Each row was made from one walk, in order. Every step used is in the known rows, and no mark comes twice. Write each row's walk.
Known rows
X-J-N-W: [-21  -6 -18   9  -1  42 -12  12  19  -9  39   7  -1 -23   8   7 -22  -5
   9  20]
P-V-N-J: [  1   5   1  18   7  -5   3  -9   1  50  18   7   5 -12 -20   9 -19 -21
  42  31]
P-J: [ -5   3 -20  13   8  -3   3  14   3   8  21 -15  -9   9 -14  -2  -5 -21
   7  19]
U-J-X-V-N-W-P: [ 15  14   2  25  -9   3 -13  -3 -13  -3  30   3  10 -40  25  30 -20  -5
   9  14]
N-J: [  1   4 -10   3  -7  -6   5  -9  -3  36  -9  21 -11 -13 -11   3 -17 -18
  21  12]
U-J-X: [ 19  24  -6  13 -17 -18   2  16  -9  15  11  17  -7 -25  17  27  -9   0
  10   3]
N-W-P-V-X: [ -4  -5 -11   2  16  22 -30 -12 -15 -35  -3  15  22 -27  -5 -27  -2 -23
   4  25]
U-J-N: [ 16  12 -13  37 -20  16  10  11  12  41  36 -18  -4 -22  12   9  -5  -8
  16  11]
P-W: [-21 -31  -6  14   7  20 -11  20  -9  -7 -34  -2   5   3 -12  -6  -6 -15
  20  21]
X-J-N-V: [ -7   1 -20   3  18  21  -5  18   5  -1  46  14   7 -26  -5  11 -18   8
  25  19]
V-X-J: [ -3 -10 -13  12 -10  -5 -10  21 -15 -26  13  46   7 -19 -10   9  -4 -14
  23  13]
J-X-V-N-W: [  1   2  10  -1  -6 -14 -21  11  -5 -18  12  32  29 -34  16  30 -34  16
  19  16]
E-J-X-V: [  4  22  -6   6  -9 -41 -15   8 -12  12  -5  37  -5 -31   3  40 -14  10
  28  17]
X-J-N-W-P: [-14 -12 -19  18  13  51 -21   5   9 -22  39  -1   3 -26  10  -2 -16 -10
   6  23]
X-J: [-16 -12 -17   4  -3  11 -12  14   1  -2  26  13 -14  -8   2  21 -20 -11
   9  10]
X-J-N: [-10  -8 -17  18   1  26  -7  19  12   7  40   4  -4 -16   4  13 -18   0
  18  17]
E-J-X: [  9  21 -12  15  -4 -32 -12  15  -8   8  -8  42  -9 -27   0  29  -6   2
  31  15]
W-P-J-N: [ 15  -8 -19  45  38  29 -13   3  -9 -11  26 -34  10  -8  -7 -25   4 -19
  10  27]
U-J-X-V-N: [ 17  19   4  23 -22 -19   0  10  -7  22  31   9   5 -31  20  44 -21   3
  18   9]
E-J-X-V-N-W-P: [  4  11  -4  27   5 -10 -27  -4 -12 -12  11  27   8 -42   8  32 -17  -3
  30  27]
N-W-P: [ -6 -19 -16   6  10  39 -31 -12  -4 -38   2  -1  14 -22  10 -22 -11 -24
  -8  15]

Which walk is each row?
[  1 -11 -15  26   6  28 -19  13 -11 -43  23  34  21 -34  -4 -11  -1 -15
  20  24] -> V-X-J-N-W-P
[ 13  18 -21  27   7  -5  -1  13  -3  11  18  35  14 -41 -20   5   6   1
  49  28] -> E-J-N-V-X
[  4 -13 -13  27  13  51 -21   0  10 -16  18 -11  25 -30  10 -27  -9  -7
   7  24] -> J-N-W-P
[ -7 -26  -5  29  -9  36 -14   3  18 -13  33   3  20 -20   9   5 -25 -23
  20  22] -> V-N-W
[  5  23   3 -15  -5 -35  -2  -5 -17  27 -17  43   0 -27  -4  24 -29   8
  23  12] -> N-J-X-V
[ -9  -6 -12  -2  20  29 -31 -16  -6 -21   1  -3  14 -20   1 -24 -10 -22
  -3  23] -> N-W-P-V
[ 18   5 -13  10  15   6  -1  23  -6  -8  20  31  42 -37 -17 -16  -2  15
  38  21] -> J-N-V-X
[  1   3 -21  40   5  29 -17  -4   9   4  16   2   0 -34   1  -4   0 -16
  25  30] -> E-J-N-W-P
[  7  -4   9  10   8  -4 -30   3 -15 -31  11  22  33 -37  18  21 -30  10
  16  19] -> J-X-V-N-W-P
[  3  -7 -12  24  -6   7  -7  25  -8 -16  23  40  16 -26  -9   3  -2  -6
  29  19] -> V-X-J-N
[ -7   4 -11  -1  23  17 -29  -8 -12 -44  11  -2  14 -23   5  -8 -15 -13
 -10  24] -> N-W-P-J-X-V
[ -1  22  -6  -4  10 -32  -5  18 -11  -3  14   7   3  -6  -7  19 -16   6
   8  18] -> P-J-X-V
[ 10  21  -3  -7   0 -27   2   1 -15  21 -21  48  -4 -25  -5  13 -20   1
  25  10] -> N-J-X
[ -7  16  -3   6   8 -12  -7  13  -1 -18  30   6  11 -14  -2  20 -23  -3
  11  27] -> P-J-X-V-N-W
[ 14 -17  -4  39  33  18 -24  -9 -17   3  18 -17  20 -14  -5 -12  -7 -22
  26  28] -> W-P-V-N
[-17  -2 -17  11  20  44 -20   2   7  -9  39  -2   3 -25   2  -3 -15  -9
  10  29] -> X-J-N-W-P-V
[ 17  -3  -4  38  37   1 -21   2 -24 -26  26 -13  18 -16   0   3 -11 -12
  15  27] -> W-P-J-X-V-N
[  5  13 -14  27 -23  33   5   4  19  25  37 -15  -1 -30  16   3  -7 -13
   7  15] -> U-J-N-W
[ 12  -3  -9  31  33  15 -24   1 -26 -13  15   9  21 -25 -13 -18   5 -13
  26  30] -> W-P-V-X-J-N
[ -9   9 -19  19   9  27   2  13  20  -1  35 -20   4  -6  -9 -15  -7 -16
   6  30] -> P-J-N-W
[ 14   5  -9  20  36  -7 -22   2 -29 -25  10  -9  11 -13  -2  -2  -7  -7
   4  21] -> W-P-J-X-V
[ 14  -1   4  31  -1  -4   3   4  -3  17  14  32  11 -26  -1  22 -26 -11
  43  20] -> V-N-J-X
[  7  17 -22  23  10   1  -2   9   6  25  22  16   5 -35 -14   9  -2   3
  42  26] -> E-J-N-V
[  5  -2 -10  23  17  37 -19   1   0 -16  12   5  34 -34  -3 -32   0  -8
  18  32] -> J-N-W-P-V-X
[ -2 -24 -10  46  18  46 -18  -5   5 -28  44 -20  19 -16   3  -8 -15 -36
  15  31] -> V-N-W-P-J
[ -6   9  -8  -4   4 -19 -10  12 -16   4   9  36   6 -14 -22   5  -3 -10
  28  25] -> P-V-X-J
[  0  -3 -11  19  20  44 -20  -3   8  -4  17 -12  25 -28   3 -29  -8  -5
  11  30] -> J-N-W-P-V
